Every row comes from one small tree of marks. The marks that hang from a mark follow it in brackets, in alphabetical order. Every link used is in the known rows. Which tree was each row made from?
(in the rows, 128 means zero)
Known rows
zative[bazenak dadu karo mifeb]: [83,142,125,172,94,96,113,119,120,142,165,125,113,132,164,132,101,132,102,82,116,140,124,95,133,122,159,97,135,137,148,104,156,172,144,131,95,123,173,148,130,155,148,156,102,112,111,142,128,134,165,141,149,92,155,144,164,109,115,159,100,131,120,129,121,103,133,88,109,102,120,127,154,130,132,105,111,141,106,110,100,101,127,140,140,176,126,132,104,142,123,105,136,173]
karo[banebip zative[bazenak]]: [92,159,97,145,103,112,136,117,118,161,142,123,128,112,150,116,84,119,101,120,131,134,137,130,137,131,120,111,98,122,125,103,169,148,144,129,133,126,141,169,134,142,156,190,127,87,85,119,124,122,147,139,161,70,151,135,159,140,109,127,100,133,118,132,116,141,124,109,129,135,125,150,126,129,118,109,117,151,112,89,94,114,146,125,157,129,115,113,119,159,114,136,155,169]
bazenak[zative]: [136,125,134,142,135,117,142,117,154,127,129,127,139,149,137,135,118,133,99,111,131,133,145,133,152,113,146,94,108,110,127,112,143,150,147,124,141,106,134,133,138,126,148,170,112,103,100,121,133,122,132,145,139,90,120,116,149,109,138,150,111,138,111,132,120,145,125,94,132,134,142,127,135,144,141,125,121,151,125,96,113,129,135,133,168,141,110,110,133,132,134,123,122,161]
kilefem[bazenak[zative[dadu karo[banebip] mifeb]]]: [130,138,137,172,96,91,127,132,164,119,157,126,132,155,147,124,110,122,99,91,105,139,131,108,132,127,158,92,98,126,135,118,144,179,145,94,127,117,166,143,137,156,144,167,110,114,103,134,149,134,145,136,135,77,126,122,163,107,118,140,100,136,135,134,116,127,127,98,127,104,124,131,143,137,130,117,114,130,105,101,99,116,139,120,152,159,92,111,124,127,125,108,137,158]
bazenak[zative[dadu karo mifeb]]: [127,133,130,157,122,86,128,125,149,117,157,136,121,152,157,129,108,128,106,81,119,136,135,118,150,121,157,100,111,126,134,111,146,165,143,126,114,106,163,133,130,142,149,161,105,117,107,131,132,132,145,139,140,86,126,119,164,113,137,168,112,133,124,127,128,127,128,99,116,116,128,112,154,136,142,119,117,138,109,107,103,108,131,137,158,171,111,120,125,123,143,107,119,163]
karo[banebip[mepun] zative[bazenak dadu]]: [78,165,89,132,88,98,135,116,115,163,136,124,123,92,144,110,97,126,84,118,121,121,133,126,136,126,111,125,99,127,125,93,160,158,141,148,120,143,149,180,128,158,158,185,118,95,78,113,126,118,157,145,162,60,157,137,146,129,111,139,99,144,101,122,103,137,123,94,132,114,135,141,138,123,121,101,112,140,112,95,86,91,144,118,150,137,127,107,121,152,117,141,157,161]
mepun[banebip]: [113,133,122,131,113,116,154,115,124,141,119,111,134,136,113,143,126,120,89,113,129,124,136,129,160,107,138,85,107,117,132,100,153,129,133,96,149,97,141,146,130,134,136,196,117,120,107,140,139,137,156,132,142,99,141,106,140,118,126,149,126,120,120,116,106,136,124,93,136,143,128,133,133,124,116,115,123,166,130,96,113,131,117,147,179,139,126,113,95,136,125,119,133,174]
mifeb[zative[bazenak dadu]]: [107,151,131,138,114,103,133,125,138,138,156,124,129,123,148,139,114,144,97,110,134,121,124,107,126,115,153,103,129,140,137,102,142,167,167,138,120,140,143,150,132,168,142,155,118,97,84,123,127,116,138,147,141,74,142,120,160,117,130,129,95,139,101,133,98,118,125,86,133,130,111,126,148,127,135,112,117,164,123,86,99,129,131,140,163,149,119,83,116,150,121,115,129,158]
zative[dadu karo mifeb]: [100,147,126,150,102,97,128,125,123,124,160,129,114,139,162,126,115,128,102,83,111,139,123,95,145,126,164,97,122,138,130,94,156,158,127,121,114,105,165,138,121,142,141,171,103,125,115,146,130,139,160,132,143,93,143,117,158,106,119,174,111,131,126,125,119,114,132,106,111,104,109,111,162,121,133,113,121,146,107,120,101,96,128,143,160,169,123,127,100,135,127,113,126,159]
dadu[zative[bazenak karo[banebip[mepun]] mifeb]]: [104,119,121,178,87,116,97,133,120,143,151,128,130,123,169,121,84,124,104,110,129,165,135,112,145,127,137,91,112,114,128,108,140,179,145,137,131,106,165,166,139,143,154,162,104,127,121,133,107,153,157,144,150,112,150,137,142,130,110,164,111,139,141,131,122,148,145,101,113,106,136,128,137,125,118,117,114,151,110,112,89,105,131,127,160,153,150,130,129,128,124,118,145,171]
zative[mifeb]: [109,133,125,145,119,128,127,114,122,132,133,115,125,126,140,122,107,137,91,103,117,145,134,105,156,122,148,89,118,122,146,109,149,142,129,121,136,104,142,151,136,130,149,173,98,114,120,132,116,145,147,128,138,112,139,120,152,112,117,143,115,135,120,141,120,125,131,101,133,126,117,123,141,133,131,111,120,148,119,100,120,114,122,135,167,146,121,137,108,138,123,133,132,171]
bazenak[zative[dadu karo[banebip[mepun]] mifeb]]: [125,130,118,160,102,85,121,130,144,126,155,134,121,139,149,121,99,124,98,94,112,133,139,117,150,131,140,108,102,131,132,104,151,163,134,131,114,114,167,148,133,142,149,166,107,123,106,132,127,130,153,138,148,76,130,123,154,117,131,155,109,137,120,130,124,136,132,105,124,107,139,120,157,123,131,118,113,143,109,108,99,93,137,127,160,166,118,117,135,121,137,117,129,162]
sotorud[mifeb[zative[bazenak dadu karo]]]: [110,149,121,139,127,94,132,150,145,136,150,140,127,125,167,138,117,141,110,97,133,125,123,116,133,133,142,99,147,147,137,81,141,160,180,136,128,122,145,160,121,165,135,161,115,98,97,127,117,134,128,145,147,75,129,110,139,120,126,146,90,146,125,124,107,117,129,95,114,107,113,133,169,118,146,113,125,170,105,96,92,116,113,135,164,164,118,95,126,149,119,110,112,170]
karo[banebip zative[dadu]]: [93,173,92,128,102,91,145,116,119,152,151,134,121,116,152,112,102,115,95,118,123,128,136,121,143,130,128,119,87,128,112,90,164,150,131,122,135,132,144,158,120,140,151,194,128,96,83,127,132,123,146,141,154,55,146,111,152,138,113,142,109,134,117,125,102,141,120,116,127,124,111,131,146,125,123,115,124,143,109,102,82,94,150,128,167,136,107,98,108,159,122,139,145,152]
sotorud[mifeb[zative[bazenak dadu karo[banebip]]]]: [111,148,117,145,114,88,129,148,139,146,157,139,126,120,165,137,107,136,110,107,132,128,129,116,133,141,136,101,137,150,133,80,145,159,175,129,126,123,148,165,123,166,136,167,120,97,96,130,116,130,134,148,150,64,131,115,137,130,123,132,92,143,128,128,107,122,132,104,119,103,116,141,165,109,138,116,122,173,99,97,89,108,119,128,162,161,119,93,125,152,118,113,117,173]
karo[banebip[mepun] zative[bazenak dadu mifeb]]: [77,164,85,144,89,95,118,118,110,161,142,122,112,80,146,102,82,127,82,108,113,131,134,113,140,134,113,121,101,132,148,99,156,163,136,151,110,146,155,189,133,165,165,180,107,99,85,115,118,132,167,139,161,68,159,143,155,133,105,133,103,141,113,130,111,130,127,95,136,115,130,135,141,121,120,99,107,131,105,92,90,84,137,116,148,148,126,127,118,145,117,145,158,171]
karo[banebip zative[bazenak mifeb]]: [90,154,94,159,103,109,121,113,114,157,148,122,116,104,152,111,70,124,98,107,121,148,142,119,142,141,122,106,99,127,144,111,165,155,137,134,116,127,150,182,136,146,164,186,116,91,95,119,117,133,156,135,158,79,152,141,164,147,102,120,105,131,129,142,124,131,130,109,134,133,120,143,125,127,119,105,112,140,107,85,98,103,140,122,153,144,113,129,115,151,115,142,155,178]
bazenak[zative[dadu]]: [124,136,132,142,131,97,142,117,153,130,141,132,130,144,139,138,125,134,91,109,127,127,146,127,152,109,149,101,107,118,126,107,141,160,144,124,127,123,141,128,130,137,155,164,109,101,94,121,140,121,136,153,138,70,126,114,151,103,142,149,109,140,106,128,108,132,119,90,132,121,133,119,146,142,141,122,118,146,118,102,103,116,139,131,162,152,108,100,124,138,139,122,123,155]

Which tree is each row?
[79,171,98,146,98,92,133,114,119,166,153,130,120,108,154,118,88,119,94,115,125,127,138,121,134,131,129,117,96,130,124,100,165,161,142,131,117,145,149,167,126,153,158,185,126,86,77,121,133,119,155,148,161,52,154,132,157,137,112,128,99,136,113,129,104,130,122,101,129,123,119,141,137,127,121,107,114,139,106,93,81,96,149,123,150,144,110,101,109,163,115,134,153,163]	karo[banebip zative[bazenak dadu]]
[106,125,138,167,111,124,118,129,132,135,145,130,139,144,176,142,107,128,112,111,142,158,130,119,143,108,156,86,121,106,112,107,139,178,162,131,142,95,152,141,132,136,148,163,114,119,111,134,119,141,138,150,144,114,146,123,147,118,120,178,110,136,131,123,117,148,140,96,99,115,129,127,133,139,125,123,123,159,119,115,89,128,131,138,159,145,141,116,122,141,127,105,137,161]	dadu[zative[bazenak karo]]
[142,130,144,168,114,111,134,132,166,106,145,124,139,158,146,128,114,127,107,86,113,144,124,117,133,121,161,82,105,116,137,126,142,173,150,104,137,99,159,143,141,146,140,168,104,117,108,130,143,141,133,128,133,107,123,117,166,98,115,149,101,132,133,129,129,130,125,100,124,115,125,132,133,144,135,114,119,134,116,98,115,137,131,129,158,152,99,119,130,120,126,105,130,161]	kilefem[bazenak[zative[karo mifeb]]]
[86,141,120,160,67,97,127,123,116,156,153,123,130,125,150,129,106,123,98,114,116,125,126,108,132,124,134,112,117,140,115,92,166,167,145,135,114,130,168,157,128,150,146,170,120,115,96,136,133,118,166,148,158,66,158,141,144,108,114,160,94,139,107,118,108,122,136,99,114,94,145,143,151,119,117,108,112,158,112,119,88,93,136,126,144,152,139,106,119,142,114,112,146,165]	zative[bazenak dadu karo[banebip[mepun]]]
[111,152,133,143,105,97,133,130,139,126,165,129,129,138,163,141,110,137,116,94,138,122,113,106,123,123,161,103,131,147,123,98,154,169,170,135,120,124,158,147,126,168,135,158,121,106,91,131,126,115,137,138,146,80,137,119,164,117,128,152,92,130,110,122,111,116,135,94,112,124,110,126,156,119,134,113,118,169,120,95,94,123,130,149,162,157,127,83,119,143,122,99,125,157]	mifeb[zative[bazenak dadu karo]]
[110,150,128,151,89,95,130,132,134,138,175,129,129,135,161,135,96,129,112,107,131,125,123,106,124,131,150,104,120,151,119,99,161,168,161,129,118,131,162,152,126,166,137,161,130,106,88,134,124,113,147,141,151,63,137,125,165,127,122,136,94,129,116,130,110,121,136,104,120,123,112,135,154,113,123,116,113,173,114,96,90,114,135,141,166,156,122,77,121,143,120,103,130,161]	mifeb[zative[bazenak dadu karo[banebip]]]
[140,128,141,176,102,105,128,132,163,115,151,124,138,155,145,124,102,123,105,95,111,146,127,115,137,131,156,85,97,120,134,123,148,171,143,97,139,103,160,150,143,144,143,172,111,114,108,132,141,137,138,128,137,91,125,122,165,107,115,138,103,131,139,137,127,134,130,105,130,111,129,139,132,139,129,117,117,138,111,97,108,127,136,124,156,153,98,115,133,121,123,108,136,165]	kilefem[bazenak[zative[karo[banebip] mifeb]]]
[81,137,116,175,68,94,106,124,110,153,160,118,117,115,155,120,87,126,96,97,107,138,127,96,137,133,138,109,121,145,142,100,160,168,137,138,99,132,178,171,134,157,151,160,104,118,110,137,121,132,180,141,158,77,160,150,152,116,108,148,98,137,118,129,117,111,139,99,117,94,138,137,154,116,115,104,107,146,102,113,94,84,130,125,142,169,139,130,114,134,114,117,148,176]	zative[bazenak dadu karo[banebip[mepun]] mifeb]
[100,153,84,124,101,111,133,122,112,141,129,121,121,93,142,94,86,122,91,111,115,138,132,126,149,140,112,115,90,123,135,98,159,142,120,142,140,114,146,189,131,141,155,195,109,113,97,117,110,142,152,122,156,90,145,123,151,137,101,141,113,133,124,132,122,145,128,117,134,128,126,130,139,115,121,105,119,137,114,95,102,92,134,122,170,134,129,129,128,134,118,151,153,165]	karo[banebip[mepun] zative[mifeb]]
[138,129,139,166,123,116,132,125,164,115,135,117,136,147,135,124,115,136,91,97,110,143,133,116,139,116,157,81,101,113,151,128,133,169,148,102,139,112,149,147,146,148,147,168,102,105,106,122,140,137,133,134,131,101,126,119,163,98,119,129,102,135,128,136,119,130,122,90,139,119,126,134,126,150,133,115,119,133,116,90,119,137,132,122,156,147,97,118,126,125,122,118,136,164]	kilefem[bazenak[zative[mifeb]]]
[82,173,102,137,122,100,143,114,125,147,141,129,116,114,157,126,112,132,95,101,131,124,129,124,133,111,139,110,116,127,131,101,155,164,152,142,118,136,142,153,126,155,158,179,112,86,79,118,135,122,144,144,155,78,154,128,162,118,117,156,103,135,102,122,106,125,118,82,120,127,114,129,137,136,134,106,120,133,115,91,93,115,139,137,150,146,116,109,105,163,124,127,144,160]	karo[zative[bazenak dadu]]
[123,132,127,153,130,94,126,116,150,128,146,131,119,138,142,131,111,134,91,94,120,135,149,116,156,116,150,97,112,122,148,110,134,163,137,128,114,125,150,136,137,143,153,160,99,104,104,123,133,131,144,146,136,79,125,118,157,110,139,145,110,136,115,138,113,129,121,90,135,121,128,114,148,141,139,120,114,135,114,94,108,110,134,129,156,164,106,122,122,131,141,128,123,164]	bazenak[zative[dadu mifeb]]
[78,171,99,146,123,95,128,113,122,144,148,128,109,104,159,119,96,134,91,91,123,134,129,114,134,120,142,105,118,130,150,106,153,166,145,145,105,138,148,163,128,163,161,175,100,91,88,117,126,134,151,138,154,87,156,135,167,123,112,147,105,135,114,130,113,118,116,84,124,126,109,123,139,134,137,100,116,127,107,86,100,109,134,136,148,158,112,131,103,153,128,133,146,167]	karo[zative[bazenak dadu mifeb]]
[120,139,121,147,119,103,130,147,141,140,148,135,135,125,164,133,103,135,118,109,135,132,130,122,137,146,133,96,133,145,133,85,148,150,177,130,139,113,144,168,129,154,134,173,122,97,102,126,110,134,131,143,146,80,130,114,134,131,122,133,93,141,132,133,115,129,134,109,120,114,120,147,158,112,138,115,124,178,105,95,98,117,115,129,167,150,121,99,134,145,115,117,115,177]	sotorud[mifeb[zative[bazenak karo[banebip]]]]
[126,131,126,148,99,88,136,130,147,130,150,137,134,146,145,128,112,120,102,106,122,124,139,126,149,124,139,111,101,126,109,100,152,160,142,126,126,113,160,140,130,139,145,168,119,117,96,129,133,121,147,145,148,65,124,117,148,110,138,163,108,137,113,121,118,143,128,105,117,111,147,126,154,126,131,120,118,151,115,115,95,99,141,127,165,154,120,99,136,127,135,114,125,153]	bazenak[zative[dadu karo[banebip[mepun]]]]
[78,168,91,159,99,90,119,113,116,161,161,128,108,100,154,110,78,123,92,105,117,137,140,111,137,134,126,112,101,137,145,105,162,164,135,134,105,146,154,176,132,158,164,181,113,89,88,122,125,131,160,141,157,59,155,140,164,142,106,123,102,135,121,135,110,124,126,99,131,125,112,136,138,125,122,103,110,130,99,87,85,92,144,122,149,154,110,122,105,156,118,141,155,171]	karo[banebip zative[bazenak dadu mifeb]]
[139,119,128,170,112,101,124,127,144,124,155,129,129,152,152,124,88,122,111,96,121,146,144,123,151,136,144,94,100,124,130,114,158,154,134,119,126,96,161,146,138,131,148,169,112,118,113,133,123,132,146,134,142,88,125,124,159,125,130,150,111,128,133,138,137,141,135,118,122,124,136,129,142,128,130,122,117,150,113,101,109,109,133,132,166,159,112,122,137,124,135,119,127,170]	bazenak[zative[karo[banebip] mifeb]]
[129,135,134,145,122,88,142,124,155,120,151,136,130,161,154,139,122,126,109,94,126,125,136,124,146,113,156,104,111,125,114,105,151,163,147,123,124,104,154,124,125,137,146,167,114,112,97,132,140,121,136,145,141,77,123,114,156,105,141,174,108,134,115,120,120,137,127,98,112,116,133,117,152,138,140,125,121,149,116,111,98,116,139,138,160,160,111,100,128,133,140,105,116,154]	bazenak[zative[dadu karo]]
[101,122,130,172,118,126,102,123,127,145,139,124,129,120,163,134,99,136,93,111,133,166,142,109,152,112,150,80,121,102,145,114,123,180,151,134,129,118,146,155,142,143,163,157,96,111,115,127,115,155,147,151,140,117,148,131,147,125,117,148,113,144,133,141,113,140,138,86,127,121,124,119,128,142,125,117,115,145,113,97,98,123,130,131,157,152,138,131,115,142,127,127,143,169]	dadu[zative[bazenak mifeb]]
[131,136,140,168,110,95,130,130,167,110,153,126,131,157,149,126,120,130,100,83,108,139,123,109,131,119,164,88,106,124,138,121,139,181,147,104,126,114,161,139,136,157,144,162,104,115,103,131,147,136,141,133,135,89,126,117,166,96,121,152,103,133,131,128,118,124,123,95,124,105,119,125,144,142,137,115,116,129,108,100,106,123,132,129,149,161,97,113,123,124,129,103,129,158]	kilefem[bazenak[zative[dadu karo mifeb]]]
[101,126,124,186,81,113,109,119,117,151,159,117,125,134,157,124,77,122,109,99,117,151,131,103,138,139,141,91,119,133,140,112,169,157,141,124,113,107,169,163,138,139,147,170,111,115,119,143,117,136,168,134,152,98,154,152,160,125,106,140,104,127,131,142,134,119,143,111,116,114,133,148,135,121,116,107,112,157,108,105,105,107,131,130,150,161,131,135,118,137,111,117,143,183]	zative[bazenak karo[banebip] mifeb]
[118,130,121,137,83,124,140,128,117,134,137,120,143,135,144,121,109,118,109,116,120,133,123,121,144,131,134,106,102,126,101,92,169,140,131,121,154,89,153,153,127,122,134,188,122,130,111,140,122,127,153,129,148,96,138,115,138,112,113,164,107,129,119,121,123,144,136,122,114,111,142,139,148,115,118,119,124,170,122,125,103,103,130,135,173,131,141,109,130,132,116,117,136,159]	zative[karo[banebip[mepun]]]
[99,142,111,148,76,94,121,130,116,135,157,123,120,123,150,113,100,121,94,98,105,135,125,96,147,138,141,111,107,137,126,91,159,158,119,124,121,115,172,161,123,144,141,175,108,131,113,143,122,138,168,128,150,81,146,122,147,116,111,161,112,133,125,125,117,123,135,115,119,98,125,120,164,110,122,111,113,148,106,123,92,76,130,131,161,162,135,125,115,129,120,122,138,163]	zative[dadu karo[banebip[mepun]] mifeb]
[117,127,129,153,104,121,125,133,128,134,149,137,141,149,172,132,103,117,113,121,136,162,134,119,151,124,151,92,101,107,95,102,144,167,141,111,158,89,151,143,126,122,145,178,121,128,113,145,119,143,136,140,144,100,136,105,138,132,118,172,121,137,141,124,115,163,143,121,105,114,124,122,143,127,118,131,126,163,114,123,83,113,141,137,179,138,137,104,124,136,125,113,134,150]	dadu[zative[karo[banebip]]]
[133,142,140,165,98,95,139,130,167,121,154,130,144,158,146,129,119,119,102,101,110,131,128,116,131,123,155,94,95,125,116,114,147,176,150,95,135,115,160,136,133,150,140,170,121,110,92,135,152,125,136,142,137,70,125,112,159,100,120,143,94,135,124,124,111,131,122,102,122,103,128,136,141,139,129,121,121,137,109,106,98,122,145,123,153,147,96,94,128,132,123,104,134,151]	kilefem[bazenak[zative[dadu karo[banebip]]]]
[104,125,132,179,111,120,102,130,128,132,154,130,128,135,178,133,94,130,109,99,134,167,129,110,144,118,156,82,123,111,132,112,136,182,152,132,128,100,161,150,137,141,155,157,101,123,123,135,114,153,148,142,147,122,146,130,152,124,115,174,114,137,142,131,125,141,140,95,106,115,124,120,135,135,125,118,118,150,111,107,96,120,126,138,157,158,142,133,121,137,129,110,136,167]	dadu[zative[bazenak karo mifeb]]
[90,173,97,125,128,97,137,116,124,130,147,130,109,109,157,114,109,130,92,89,122,131,130,114,146,121,145,108,110,125,140,98,150,156,131,135,121,122,143,156,120,150,154,183,101,101,91,123,127,139,143,129,151,88,144,112,164,124,114,157,116,132,120,129,114,127,118,96,124,128,100,108,146,131,139,110,121,126,111,96,100,101,133,138,164,153,109,125,105,149,132,136,139,156]	karo[zative[dadu mifeb]]
[92,157,101,145,128,114,127,117,121,140,137,121,115,108,155,117,93,136,99,94,127,141,130,120,137,122,137,98,118,123,152,113,155,155,144,145,122,120,142,169,135,148,158,180,101,93,95,116,119,137,145,131,153,107,149,135,169,126,111,149,108,131,119,134,124,125,122,87,128,137,114,132,126,136,132,104,117,131,117,84,109,119,130,136,151,148,115,139,111,150,122,135,145,174]	karo[zative[bazenak mifeb]]
[102,131,128,172,80,118,128,119,120,154,153,118,140,144,152,134,92,118,114,113,127,139,130,115,131,130,140,95,115,130,112,106,174,156,149,117,130,105,161,149,132,132,141,176,126,108,109,141,127,120,160,139,154,84,151,142,152,121,110,147,98,130,119,132,127,127,137,113,111,113,144,154,134,123,113,114,119,168,116,112,100,114,134,134,152,142,130,111,122,146,108,109,142,174]	zative[bazenak karo[banebip]]
